What can hang from each mark
Z_3: Z_283
Z_753: Z_431 Z_788
Z_528: Z_429 Z_788
Z_989: Z_776
Z_283: Z_3
Z_717: Z_283 Z_528 Z_991
Z_431: Z_753
Z_331: Z_373
Z_776: Z_989
Z_373: Z_331 Z_429
Z_788: Z_528 Z_753
Z_429: Z_373 Z_528
Z_991: Z_717 Z_776

Each row was made from one small tree. Brackets hold a mark, then the marks that hang from it, in the order of their numbers. Every link used is in the known rows. Write each row's tree.
Known rows
(Z_528 Z_429): [  5  15   0 -17  21   2  -1  -1  -3 -15  27  30 -11   3  -7  -2   9  22
   2  -2   5  27   4  -7   8  13 -29   1  13]
(Z_717 (Z_283 Z_3) Z_528 Z_991): [ 11 -17   4  -8  20   2 -23 -20 -39 -22  -6 -30   9  12  19 -14  17  33
   2 -26  20   6   9  -8 -13  41 -21 -16  27]
(Z_528 (Z_429 Z_373) (Z_788 Z_753)): [-31  15   0 -14  10 -28  -1  18   8 -34  22  30 -32  -5 -15  13 -33  28
 -10  -8   9  40  23 -13  -6 -10 -39  16  24]
(Z_788 Z_528): [ -2   5  16 -29  18   1  10 -18 -10  -6  37  19 -14  -8  11  -3  11  -3
  -8  -7   3  10  -3  14  10   9 -25   1  11]
(Z_431 (Z_753 Z_788)): [-14  -5  -5 -19  14   8   4 -16 -19   8  41  11 -21   4  17  -4  31  -8
  -9 -17   9  14 -27  23  -4   4 -21 -14  -7]
(Z_373 Z_331 (Z_429 (Z_528 (Z_788 Z_753)))): [ -6  24   9 -19  20 -27   5   6  43  11  49  24 -45  -6 -23  16 -16 -17
   1  15   6  17   4   7  16 -18 -33  17   8]
(Z_788 Z_528 Z_753): [-15  12  22 -23  19 -15  16 -19 -12 -11  26  11 -22  -8  19   1  -3  -7
 -13 -14   2   9  -4  25  -4  -5 -23   4   6]
(Z_431 (Z_753 (Z_788 (Z_528 (Z_429 Z_373))))): [-34   4   2 -22  16  -4  -4  -6   2 -10  52  14 -38  -5  13   7   4 -11
 -17 -14  10  17 -14  10  -5 -15 -29  -2   5]
(Z_373 Z_331 (Z_429 (Z_528 (Z_788 (Z_753 Z_431))))): [-15  20  10 -18  25 -28   5   1  44  18  43  23 -49  -4 -21  19 -14 -24
  -7  14   7  11   1  12  11 -24 -34   9   6]
(Z_373 Z_331): [ 14   2  16 -18  18   1  14   1  10  11  42  31 -17   3  -7   5  20  -1
   5   0   7  24  -9  16  14  19 -27  -6  -1]
(Z_991 Z_717): [ 24  -4  -2 -15  21   8   0  -5 -32  12  19   7  13   2   1 -13  21  21
  17 -18   6  13   0   3   1  36 -17 -16   4]
(Z_373 (Z_429 (Z_528 Z_788))): [ -1  20  -2 -22  20 -11  -5  -7  19   7  38  19 -26  -7 -14   3  -2  -6
  -1   9   4   7   7  -5  19  -3 -30  14  15]
(Z_283 Z_3): [ 10   3  14 -18  19  10   9 -18  -5  -8  22   1  -6  12  14   1  28  15
  -6 -16   7  15  -5  10   1  33 -18   0 -11]
(Z_991 (Z_717 (Z_283 Z_3))): [ 24 -10  -2 -13  23   8  -7 -11 -26  11  14 -13  19   9   6 -13  13  29
  16 -21  17   8  10  -5 -14  47 -14 -18   2]
(Z_991 (Z_717 (Z_283 Z_3)) Z_776): [ 33  -6  -6  -4  28  17 -12 -15 -34   7   3 -23  32   6  18 -18  15  42
  32 -29  13  16  15 -18 -15  59 -12 -16   0]
(Z_989 Z_776): [ 18   3  -2 -22  27  10   0 -17 -25  -2  19   8  12  -4  16  -8  26   8
  13 -12   5  22 -10   4  18  46 -21 -15   8]
(Z_431 Z_753): [ -5  -8   2 -19  16   8  10 -16  -8  15  37  19 -12   4  15  -1  30   0
  -6 -10   9  26 -20  23  -1  13 -20  -8  -2]
(Z_331 (Z_373 (Z_429 (Z_528 (Z_788 Z_753))))): [ -7  18  12 -23  38 -16   8  -2  36   9  43  13 -32 -14   1  15  -1 -12
  -7  12  12  -4  -2  -3  15 -11 -30  21   4]
(Z_528 (Z_429 Z_373) (Z_788 (Z_753 Z_431))): [-42  10   2 -12  18 -29   0  12   9 -26  16  28 -36  -2 -13  16 -30  20
 -21  -9  10  33  18  -7 -12 -19 -41   6  23]
(Z_528 (Z_429 (Z_373 Z_331)) (Z_788 (Z_753 Z_431))): [-42  10   7 -12  17 -33   3  20  25 -20  27  34 -46  -1 -22  24 -35  13
 -17  -4  11  39  17  -3  -9 -23 -43   7  20]
(Z_788 (Z_528 Z_429)): [ -7  17   9 -27  20  -4   2 -10  -2 -19  38  26 -22  -7   0   0  -3   6
  -7  -1   4  20   6  -1   9  -2 -30   7  20]
(Z_331 (Z_373 Z_429)): [  8  15  18 -25  47   2   5 -11  27  15  42  20 -19  -9   3   9  28  -8
  -1   9  15  -6 -15   2  19  13 -27  10  -4]
(Z_788 Z_528 (Z_753 Z_431)): [-30   6  24 -22  29 -16  16 -27  -9  -1  17   9 -28  -4  21   4   1 -17
 -27 -16   3  -1  -9  33 -12 -15 -25  -8   3]
(Z_717 Z_283 Z_528): [  6  -7  10 -19  30   1 -11 -11 -25  -6  21  -1  11   0   2 -14  10  16
   9 -13  16  12  -3   0  -7  27 -20 -12  24]
(Z_753 Z_431 (Z_788 (Z_528 Z_429))): [-33   9   3 -23  30  -3  -3 -21 -14 -10  30  14 -36  -2   7  -1   9 -19
 -26 -12   4  -8 -12  11  -6 -21 -32 -17   7]
(Z_3 Z_283): [ 20  14  10 -18   2  10   7  -7 -32   5  30  20   6   9   9 -13  29   9
  -4  -7   5  16   5  23   5  37 -19  -9  12]
(Z_373 Z_331 (Z_429 Z_528)): [  9  24  15 -19  26 -12   1   2  48  21  54  24 -37  -5 -18  14   3 -21
   5  17   6   9  -3   4  23  -2 -30  10   4]
(Z_753 Z_431): [ -6  -6  10 -17  30   7   8 -22 -11  15  14  19  -9   6  10  -3  32  -4
 -17 -11   6   4 -14  20  -1  13 -25 -21   0]
(Z_753 Z_431 (Z_788 Z_528)): [-28   1   8 -24  27   2   3 -27 -21   2  29   8 -30  -2  16  -4  21 -26
 -28 -17   5 -16 -20  22  -4 -12 -28 -22   1]
(Z_429 (Z_373 Z_331) (Z_528 Z_788)): [-16   2  11 -16   2 -19   5  33  45  -5  52  24 -36 -14 -13  23 -28  -2
 -10   5   7  27  21 -14  15  -6 -39  13  22]
(Z_991 (Z_717 (Z_283 Z_3) Z_528) (Z_776 Z_989)): [ 28  -1   0  -3  36  16 -18 -19 -61 -11  -4 -44  46   7   9 -13  14  55
  48 -38   7  27   4 -26 -12  61 -10 -15  15]
(Z_429 (Z_373 Z_331) (Z_528 (Z_788 (Z_753 Z_431)))): [-34   3  17 -12   9 -31   9  27  46  -1  40  18 -45 -12  -6  27 -34 -11
 -22  -1   7  20  18  -1   0 -22 -39   8  17]

Write each row's tree
[-27   4  -5 -24  16   0   0 -16 -11  -6  50  14 -34  -2  13   0  12 -11
 -13 -12   8  17 -18  16  -4 -15 -26  -5   3] | (Z_431 (Z_753 (Z_788 (Z_528 Z_429))))
[ -5   7  23 -12  11 -11   4  28  51   2  52  19 -31 -13  -2  22 -13  -9
  -9   3   6  16  11  -9  15   3 -33   7  13] | (Z_429 (Z_373 Z_331) Z_528)
[-41  10   9 -21  29  -6  -8 -12  -2 -14  33  14 -40  -6   7   6   2 -18
 -30 -14   7  -8  -7   4  -7 -21 -35 -15  10] | (Z_753 Z_431 (Z_788 (Z_528 (Z_429 Z_373))))
[ 27 -11  -4   2  14  19 -16 -30 -49 -15 -19 -32  27  14  31 -12  28  51
  20 -30  12  16  15 -24  -6  65 -21 -18  20] | (Z_717 (Z_283 Z_3) (Z_991 (Z_776 Z_989)))
[-40   9  14 -21  28 -10  -4  -6  11  -9  40  18 -48  -5   0  11  -2 -23
 -28 -10   8  -3  -9   8  -4 -25 -38 -14   8] | (Z_753 Z_431 (Z_788 (Z_528 (Z_429 (Z_373 Z_331)))))
[-35  17  18 -20  31 -21   8 -20   0 -15  19  16 -36  -3  10   7 -13  -8
 -25 -10   4  10   0  19 -14 -27 -29  -1  11] | (Z_788 (Z_528 Z_429) (Z_753 Z_431))
[-34   5   5 -21  15  -8   0   0  14  -6  61  19 -46  -5   6  13   0 -16
 -15  -9  11  22 -15  13  -3 -19 -31  -2   3] | (Z_431 (Z_753 (Z_788 (Z_528 (Z_429 (Z_373 Z_331))))))
[-22  18  10 -23  17  -9  -4   5   8 -22  52  21 -40  -9  -4   8  -6 -10
 -11  -8   7   9  -3  -2   6 -12 -35   0  11] | (Z_753 (Z_788 (Z_528 (Z_429 (Z_373 Z_331)))))
[ 26   7  -9  -2  36  12 -25  -9 -60 -14   0 -26  43   1  -5 -15   2  59
  53 -29   6  34  10 -38  -8  49 -17 -15  31] | (Z_991 (Z_717 Z_283 (Z_528 Z_429)) (Z_776 Z_989))
[-16  18  21 -24  19 -13   0   8  27 -20  49  30 -34 -12  -7  15 -17   1
  -9   1   8  25  10  -5  10  -6 -36  11  21] | (Z_788 (Z_528 (Z_429 (Z_373 Z_331))))
[-30  23  24 -19  21 -25   4   0  12 -30  31  18 -35 -12   8  13 -27   4
 -17 -11   5  19  11   3  -7 -16 -32  14  18] | (Z_788 (Z_528 (Z_429 Z_373)) Z_753)
[-24  -4   0 -17  16 -16  14 -13 -21  -3  10  20 -20   3   1   0   0   7
 -17 -13   6  20   0  19  -9  -4 -29  -6   8] | (Z_528 (Z_788 (Z_753 Z_431)))
[-16  20   3 -18  27 -20  -1 -12  20  10  27  13 -34  -5  -8   7  -6 -14
 -12   5   4   1   3   5   6 -17 -30   9  11] | (Z_373 (Z_429 (Z_528 (Z_788 (Z_753 Z_431)))))
[-43  18  30 -17  30 -30   8  -2  27 -15  30  20 -49  -8   3  22 -27 -12
 -28  -7   8  14   4  14 -13 -31 -36   2  12] | (Z_788 (Z_528 (Z_429 (Z_373 Z_331))) (Z_753 Z_431))
[-16  15  13 -22  45 -17   8  -6  38  15  37  12 -36 -12   2  16   2 -19
 -17  11  12  -9  -5   2   9 -18 -31  14   3] | (Z_331 (Z_373 (Z_429 (Z_528 (Z_788 (Z_753 Z_431))))))
[ 27  -3  -5   1  12  19  -7 -22 -57 -14 -13  -8  20   5  25 -12  38  42
  20 -26   0  22   2 -13  13  52 -25 -16  21] | (Z_717 (Z_991 (Z_776 Z_989)))
[  4  -6  15 -19  30   2 -10 -17 -17 -14  18 -17   8   8   8  -8  12  20
   5 -20  17  12  -1  -1 -14  32 -16  -6  12] | (Z_717 (Z_283 Z_3) Z_528)
[-19  14  -9 -17  11 -22   5   4 -11 -27  19  31 -24   1 -15   2 -21  28
  -4  -5   6  40  16  -4  -4 -10 -34  11  20] | (Z_528 Z_429 (Z_788 Z_753))
[ -3  -6   5  -3  22  -8 -35   0 -15 -41  -1 -23  -4   8   9  -2  -8  42
  -1 -22  23  16  24 -29 -16  29 -30  -6  38] | (Z_717 (Z_283 Z_3) (Z_528 (Z_429 Z_373)) Z_991)
[  5  -5 -12 -16  25  -8 -20   0 -32 -18  15 -14  10   8 -17 -11 -15  43
  20 -19  17  28  20 -22 -18  23 -21  -6  25] | (Z_991 (Z_717 (Z_283 Z_3) (Z_528 Z_429 Z_788)))
[  9 -19 -11  -3  15   0 -26 -18 -51 -33 -13 -34  14   8  17 -17   4  50
  14 -30  18  23  22 -22 -15  41 -25  -7  35] | (Z_717 (Z_283 Z_3) (Z_528 Z_788) (Z_991 Z_776))
[-20   9  -4 -18  10 -14  -6  19   9 -30  30  36 -25  -5 -21  10 -22  30
  -6  -3  10  41  23 -23   6   0 -41  13  29] | (Z_528 (Z_429 Z_373) Z_788)
[ -6  16  15 -14  20  -9  -3  21  32 -15  41  35 -27  -3 -15  16  -8  16
  -1   1  11  33  10 -13   9   8 -37   5  15] | (Z_528 (Z_429 (Z_373 Z_331)))
[-23  -4   0 -24  14   3   4 -21 -16   3  50  10 -30  -2  20  -2  21 -17
 -14 -15   8  11 -24  25  -3  -8 -23  -9  -2] | (Z_431 (Z_753 (Z_788 Z_528)))
[-19  10   0 -18   8 -19  -2  27  25 -24  41  43 -34  -4 -30  18 -27  24
  -3   3  11  48  22 -19   9  -4 -44  13  26] | (Z_528 (Z_429 (Z_373 Z_331)) Z_788)
[ 14  -1  -2 -13  33  -1 -20  -3 -28 -11  15 -18  15   8  -7 -12  -2  37
  21 -21  17  20  12 -17 -18  31 -16 -11  17] | (Z_991 (Z_717 (Z_283 Z_3) (Z_528 Z_429)))
[ 13 -19  -1  -8  19   1 -23 -15 -46 -14  -3 -14  13   4  14 -20  16  28
   7 -20  19   5   7  -7  -7  36 -25 -21  39] | (Z_717 Z_283 Z_528 Z_991)
[ 25   3 -11  -4  37   7 -25  -3 -42  -9   8 -16  32  -1   0 -21  -2  48
  41 -24  12  27  15 -29 -14  40 -17 -13  25] | (Z_991 (Z_717 Z_283 (Z_528 Z_429)) Z_776)
[ 14   6  -4 -14  29  -1 -13   2 -34 -11  21   1   9   1 -12 -11   5  30
  22 -17   7  25   2  -9  -3  21 -20  -9  20] | (Z_991 (Z_717 (Z_528 Z_429)))
[  1  21   6 -22  19 -19   2   7  44  15  54  28 -41  -6 -27  15  -9 -16
   4  19   6  17   4   1  23 -11 -34  15  10] | (Z_373 Z_331 (Z_429 (Z_528 Z_788)))
